Each row was made from one small tree. Brackets hold a mark, then the marks that hang from it, in the order of their numbers. Every link used is in the known rows. Write each row's tree.
Known rows:
[q956 [q251 q400]]: [ 0.693 -0.952  2.046 -0.510 -0.747  1.057  0.828 -1.319 -0.648 -5.850
 -1.564 -0.131 -0.876 -0.307  0.410  0.251  1.421  0.082  2.300 -1.906
 -3.038 -8.040  0.911  2.305]
[q743 q174 q831 q992]: [ 0.653 -1.043  0.693 -1.276  0.001  1.256  1.402 -0.223 -1.522  0.680
 -0.328 -1.153 -0.999  0.882  1.274  0.373 -0.303  0.114 -1.289  0.512
 -1.273  2.310  1.037 -0.252]
[q174 [q266 [q300 q181]] [q743 q831]]: [-1.628 -0.228  1.125  1.003 -2.019  0.183  1.158  0.222 -1.370  0.146
 -2.051  2.854 -4.131 -0.834 -4.133  0.375  2.510  0.479  3.933 -3.821
  1.163 -0.017  1.248  1.739]
[q300 q181 q266]: [ 0.935  0.292  0.241  1.499 -0.155  0.934  0.676  0.001 -0.396 -0.568
 -1.007  5.641 -3.202 -0.033 -1.431 -0.628  0.619 -0.719  3.357 -1.840
  5.889 -5.544  0.146  2.467]
[q956 q251]: [ 0.231 -1.167  1.667 -1.674 -0.456  0.834  0.632 -0.765 -0.988 -4.748
 -1.332  0.139 -0.121 -0.367  1.004  0.111  1.178  0.102  1.205 -1.266
 -0.339 -7.190  0.551  1.911]
[q831 [q743 q174 [q992 q400]]]: [ 2.003 -1.855  1.066 -1.830  0.314  0.581  0.691 -0.361 -2.280  3.413
 -0.971  1.943 -0.998 -0.864  1.251 -0.643 -1.426  0.200 -2.153 -0.500
 -0.523  0.938  0.847  0.562]
[q174 [q743 [q992 q400]]]: [ 0.933 -1.552  1.039  0.233  0.193  0.379  0.616 -0.917 -1.002  0.695
 -2.583  0.106  0.299 -1.494 -1.898 -0.845  0.313 -0.329 -0.972 -2.727
  1.435  0.263  3.644  0.334]
[q400 q251]: [ 0.637 -2.467  2.176 -1.125 -0.974  1.667  0.833  0.722 -0.736 -3.825
 -0.227 -3.141  0.036 -0.314 -0.924 -0.271  0.943 -0.473  2.252 -0.832
  6.635 -4.403  2.491  1.349]
[q831 [q743 [q174 q266] [q992 q400]]]: [ 1.804 -1.388  1.007 -0.782 -0.172  0.727  1.193 -0.680 -2.159  4.650
 -1.282  3.242 -2.039 -1.453  0.088 -0.618 -0.611 -0.156 -1.385 -0.651
 -0.864  1.817  0.803  0.891]
[q174 [q266 [q300 q181]] [q743 q992]]: [-0.309 -0.296  1.290  2.022 -2.097 -0.244  1.568 -0.636 -1.424  1.608
 -2.822  2.581 -4.294 -1.755 -2.963 -0.029  1.812 -0.080  1.784 -3.199
  1.148  0.071  1.098  2.523]
[q831 [q743 [q174 [q266 q300]] [q992 q400]]]: [ 1.333 -1.259  1.240 -0.761 -0.934  0.359  1.205  0.270 -3.014  3.979
 -1.105  2.943 -2.761 -1.052 -0.641 -0.591 -0.845  0.488 -1.375 -0.934
 -0.657  1.918  0.353  1.728]
[q743 [q174 q266]]: [ 1.552 -0.463  1.196  0.998 -0.697  1.057  1.458  0.362 -2.189 -0.316
 -1.167  3.646  0.008 -0.253 -3.255  0.627  2.076  0.264  2.644 -0.026
  1.174 -0.804  1.587  0.939]
[q831 [q743 [q174 [q266 q300]]]]: [ 1.240 -1.299  1.744 -1.650 -1.399  0.399  1.025  0.624 -2.919  1.347
 -0.931  4.173 -1.721 -0.614 -1.022 -0.286  0.550  0.683  1.089 -0.652
  0.421 -1.138  0.186  1.839]
[q831 q743]: [ 1.205 -2.158  1.587 -3.266 -0.298  0.779  0.299 -0.875 -1.672 -0.152
 -1.504  2.190 -0.822 -0.859  0.893 -0.927 -0.089 -0.514 -0.309 -1.487
  1.389 -4.446  1.048  1.577]
[q743 [q174 [q266 q300]] q831 [q992 [q400 q251]]]: [-0.545 -0.736  1.099  1.049 -1.457  1.429  1.917  1.814 -2.336  2.218
  0.302 -2.617 -3.340  0.190 -2.281  0.311 -0.300  0.865  0.130 -0.624
  1.059  5.622  1.170  0.889]
[q992 [q400 [q251 q956]] [q743 q831]]: [-0.674 -1.361  1.797 -2.493  1.102  1.389  0.815 -0.015 -0.084 -1.092
 -0.629 -2.714  0.234  0.408 -2.616  0.887 -0.456 -0.476  1.903 -1.822
  4.272  1.281  2.786  1.996]
[q174 [q266 q300] [q743 q831 q992]]: [-1.300 -0.490  1.316  0.308 -2.131  0.407  1.663 -0.483 -1.483  1.250
 -2.315  0.159 -3.236 -1.030 -2.616 -0.473  1.651 -0.077  0.054 -2.917
 -0.235  2.380  2.170  1.746]
[q831 [q743 [q992 q400]]]: [ 1.297 -2.089  1.159 -2.389  0.146  0.772  0.513 -1.266 -1.684  2.504
 -1.780  0.925 -1.753 -1.295  1.233 -1.371 -1.593 -0.631 -2.858 -1.702
  0.446 -1.496  1.164  1.520]
[q743 q174]: [ 1.907 -1.184  1.323 -0.550 -0.107  0.903  0.847  0.789 -2.285 -1.969
 -0.749  1.828  1.099  0.565 -1.916  0.619  1.057  0.600  1.691  0.175
  1.755 -2.017  1.698  0.432]
[q300 q266]: [ 1.375 -0.223  0.761  0.201 -0.223  1.298  0.835  0.407 -0.961 -1.815
 -0.987  3.852 -0.152  0.085 -2.065 -1.486  0.509 -0.846  1.208 -1.197
  5.866 -4.557  2.160  2.396]
[q251 q956]: [ 0.788 -1.553  1.518 -1.589  0.601  1.005  1.345 -1.931 -0.818 -3.449
 -0.969 -0.052  2.339 -0.738 -2.263  0.383  0.826 -1.555  1.272 -0.585
  5.087 -5.590  2.073  1.205]
[q181 q300]: [-0.143 -2.334  0.881 -0.117 -0.492  1.365  1.356  0.097 -0.953 -3.101
 -2.057  1.318  1.610  0.415 -2.773  0.824  1.508  0.706 -0.056 -1.798
  4.010 -4.160 -0.166  1.539]
[q174 [q266 [q300 q181]] q743]: [-0.509 -0.383  1.520  1.885 -2.104 -0.176  1.173  0.186 -1.683 -0.238
 -2.542  3.998 -3.318 -1.392 -4.769  0.253  2.733  0.377  3.885 -3.631
  2.467 -1.701  1.449  2.335]
[q174 [q743 q831 [q992 q400]]]: [-0.295 -1.360  0.762 -0.542  0.308  0.738  0.655 -1.026 -0.631  1.166
 -2.068 -0.993 -0.433 -0.929 -1.225 -0.655  0.150 -0.185 -1.393 -2.917
  0.265  1.838  3.489 -0.255]

Write each row's tree:
[ 0.581 -1.491  2.069 -1.317  0.537  1.117  0.334  1.029 -0.774 -1.034
 -1.636 -1.227 -0.322  0.204 -3.156  0.434 -0.305  0.321  1.562 -2.072
  4.236  0.150  2.816  2.833] -> [q992 [q400 q251] q743]
[ 0.232 -1.534  0.902 -0.505  0.515  1.638  1.572  0.211 -0.968  1.078
  1.043 -3.826 -0.043  0.132 -0.166  0.591 -0.960 -0.145 -0.445  0.421
  2.409  3.738  1.913 -0.833] -> [q743 q174 q831 [q992 [q400 [q251 q956]]]]
[ 1.316  0.048  1.282  0.252  0.670  0.660  0.841  0.698 -2.016  1.846
 -2.430  4.087 -0.293  0.314 -5.023  1.297  0.594  0.880  1.877 -1.397
  0.057  2.966  2.087  2.391] -> [q992 q400 [q743 [q174 q266]]]
[ 0.395 -1.502  0.878 -0.244  0.072  1.686  1.243  0.980 -1.400  1.453
  0.550 -3.537 -1.151  0.454 -0.038  0.378 -1.112  0.544 -0.673 -0.041
  1.231  4.235  1.911 -0.631] -> [q743 q174 q831 [q992 [q400 q251]]]
[ 1.237 -1.698  1.658 -0.757 -1.290  0.650  1.283  0.877 -2.631  3.571
 -0.330  0.908 -2.757 -1.141 -0.070 -0.684 -0.869  0.464 -0.558 -0.623
  1.079  2.144  0.598  1.621] -> [q831 [q743 [q174 [q266 q300]] [q992 [q400 q251]]]]
[-0.374 -1.107  1.825  1.755 -1.647  0.316  1.878 -0.230 -1.351  1.181
 -1.659 -0.664 -1.598 -2.270 -4.367 -0.409  1.329 -0.545  0.992 -2.772
  4.131  1.769  3.044  1.943] -> [q174 [q266 q300] [q743 [q992 [q400 [q251 q956]]]]]
[ 1.851 -2.322  1.465 -1.889 -0.055  0.828  0.785  0.221 -1.894  2.868
 -0.147  0.006 -1.092 -0.950  1.669 -0.770 -1.426  0.187 -1.290 -0.197
  1.109  1.124  1.143  0.479] -> [q831 [q743 q174 [q992 [q400 q251]]]]
[-0.307 -0.102  0.618  1.094 -1.025  1.083  1.818  1.168 -2.887  2.820
 -0.675 -0.268 -3.120  0.377 -3.000  0.521 -0.252  0.900 -0.814 -0.895
 -0.906  5.429  0.915  0.996] -> [q743 [q174 [q266 q300]] q831 [q992 q400]]
[ 1.159 -2.602  1.551 -2.317 -0.270  1.057  0.656 -0.630 -1.307  2.107
 -0.920 -1.032 -1.892 -1.457  1.733 -1.399 -1.490 -0.682 -2.097 -1.474
  2.151 -1.172  1.392  1.505] -> [q831 [q743 [q992 [q400 q251]]]]
[ 1.772 -2.385  1.497 -2.136  0.339  0.767  1.154 -0.534 -1.385  2.611
  0.281  0.019 -0.106 -1.306  1.629 -0.428 -1.294 -0.461 -1.005  0.165
  2.247  0.615  1.160  0.303] -> [q831 [q743 q174 [q992 [q400 [q251 q956]]]]]
[-0.573 -1.272  1.703 -2.225  0.589  1.452  0.367  1.022 -0.484 -0.648
 -1.165 -2.369 -1.039  0.808 -2.457  0.623 -0.476  0.352  1.451 -2.254
  3.054  1.809  2.675  2.271] -> [q992 [q400 q251] [q743 q831]]
[ 1.187 -0.953  1.049 -0.094 -0.898  0.161  1.155  0.159 -2.717  4.654
 -1.102  3.845 -4.215 -1.090 -0.379 -0.171 -0.798  0.600 -0.259 -1.259
 -0.578  1.343 -0.668  1.808] -> [q831 [q743 [q174 [q266 [q300 q181]]] [q992 q400]]]
[ 0.645 -0.534  1.407 -2.920  0.506  0.805  0.707  0.345 -1.184 -0.787
 -1.538  1.616  0.042  1.765 -0.967  1.358  0.499  0.707  1.431 -0.399
 -1.283  1.732  1.379  1.801] -> [q992 [q743 q174 q831]]
[-0.856 -1.046  0.978  1.347 -0.887  1.319  1.423 -0.895 -0.062  2.768
 -1.751 -1.027 -2.229 -1.977 -2.438 -0.588  1.331 -0.810  0.553 -2.913
  1.266  3.583  3.660  0.256] -> [q174 q266 [q743 q831 [q992 [q400 q251]]]]
[-1.426 -0.430  0.932  1.141 -1.647  0.395  1.498 -0.033 -1.808  2.138
 -2.396  0.257 -3.379 -1.265 -4.180 -0.461  0.946  0.280 -0.229 -3.634
  0.047  3.677  2.670  1.552] -> [q174 [q266 q300] [q743 q831 [q992 q400]]]
[ 0.141 -0.195  0.227  1.012 -0.098  1.504  1.750 -0.125 -1.849  3.552
 -0.849  0.375 -2.273 -0.135 -2.020  0.422  0.052  0.161 -0.870 -0.522
 -1.516  5.128  1.542 -0.009] -> [q743 [q174 q266] q831 [q992 q400]]
[-0.016 -0.837  0.761  1.035 -0.490  1.878  1.813  0.609 -1.291  3.051
  0.159 -1.872 -2.483 -0.306 -1.290  0.361  0.023  0.005  0.129 -0.238
  0.626  5.342  1.798 -0.087] -> [q743 [q174 q266] q831 [q992 [q400 q251]]]
[-0.948 -1.102  0.973  0.864 -0.451  1.210  1.801 -1.669  0.318  2.599
 -1.367 -1.243 -1.073 -2.293 -2.467 -0.291  1.326 -1.503  0.919 -2.439
  2.416  3.275  3.593  0.167] -> [q174 q266 [q743 q831 [q992 [q400 [q251 q956]]]]]
[ 2.017 -1.030  0.806  0.796  0.465  0.873  1.085  0.375 -2.419  1.539
 -1.016  0.268 -0.014 -0.113 -1.617  0.183 -0.739  0.586 -1.491 -0.108
  0.787  1.924  1.664  0.202] -> [q743 q174 [q992 q400]]
[-0.750 -0.501  0.607  1.234 -0.496  0.998  1.395 -1.424 -0.513  3.153
 -2.475  0.851 -2.105 -1.841 -2.830 -0.554  1.378 -0.763 -0.179 -3.171
 -0.396  3.427  3.354  0.423] -> [q174 q266 [q743 q831 [q992 q400]]]
[ 0.283 -1.006  1.670 -1.630  0.692  1.286  0.571  1.939 -1.078  0.154
 -0.292 -1.318 -0.188  1.335 -2.529  1.229 -0.400  1.139  2.229 -0.993
  1.777  4.092  2.451  1.339] -> [q992 [q400 q251] [q743 q174 q831]]
[-0.316 -0.561  1.111 -2.249  1.138  1.034  0.269  0.105 -1.143 -0.037
 -2.413  0.547 -0.808  1.009 -3.334  0.641 -0.617  0.450  0.069 -2.705
  0.256  1.540  2.283  2.367] -> [q992 q400 [q743 q831]]
[-1.465 -0.810  1.426  1.129 -2.059  0.710  1.572  0.540 -1.362  1.786
 -1.572 -1.651 -3.381 -1.384 -3.640 -0.587  1.108  0.215  0.583 -3.398
  1.792  3.785  2.849  1.531] -> [q174 [q266 q300] [q743 q831 [q992 [q400 q251]]]]
[ 0.096 -0.310  0.790 -0.145 -0.637  1.500  1.450  0.334 -1.748  0.255
 -0.478  2.030 -1.026  0.456 -2.403  0.896  1.738  0.192  2.356 -0.155
 -0.360  1.377  1.388  0.205] -> [q743 [q174 q266] q831]
[ 0.513 -0.894  0.310 -0.319  0.565  1.371  1.178  0.303 -1.935  1.972
 -0.389 -1.290 -0.940  0.639 -0.645  0.424 -1.029  0.553 -1.709 -0.363
 -0.906  3.916  1.571 -0.453] -> [q743 q174 q831 [q992 q400]]
[-1.582 -0.080  0.716  1.959 -1.532  0.165  1.390 -0.176 -1.370  3.016
 -2.291  1.511 -5.023 -1.289 -3.716  0.095  1.054  0.356  1.200 -4.015
  0.073  3.060  1.425  1.694] -> [q174 [q266 [q300 q181]] [q743 q831 [q992 q400]]]
[-0.177 -1.536  0.933 -1.284 -0.251  0.645  0.889 -1.386 -0.330  0.107
 -2.108 -1.181 -0.525 -0.733  0.319 -0.569  0.631 -0.662 -0.872 -2.270
 -0.210  0.642  3.152 -0.055] -> [q174 [q743 q831 q992]]
[ 1.853 -1.662  1.353  0.711  0.015  1.215  1.205  1.039 -1.835  1.093
 -0.041 -2.120 -0.196 -0.200 -0.910  0.021 -0.771  0.405 -0.535  0.237
  2.815  2.081  2.021  0.135] -> [q743 q174 [q992 [q400 q251]]]
[ 1.403 -1.375  1.500 -1.607 -1.434  0.344  1.401 -0.184 -2.674  2.991
 -1.159  2.875 -2.732 -0.858  0.886 -0.574 -0.277  0.119 -1.012 -0.218
 -0.997  0.732 -0.080  1.881] -> [q831 [q743 [q174 [q266 q300]] q992]]
[ 2.129 -1.993  1.332 -2.645 -0.158  0.531  0.899 -0.845 -1.953  2.337
 -1.002  2.057 -1.044 -0.660  2.889 -0.662 -0.783 -0.166 -1.810  0.157
 -0.873 -0.562  0.483  0.765] -> [q831 [q743 q174 q992]]
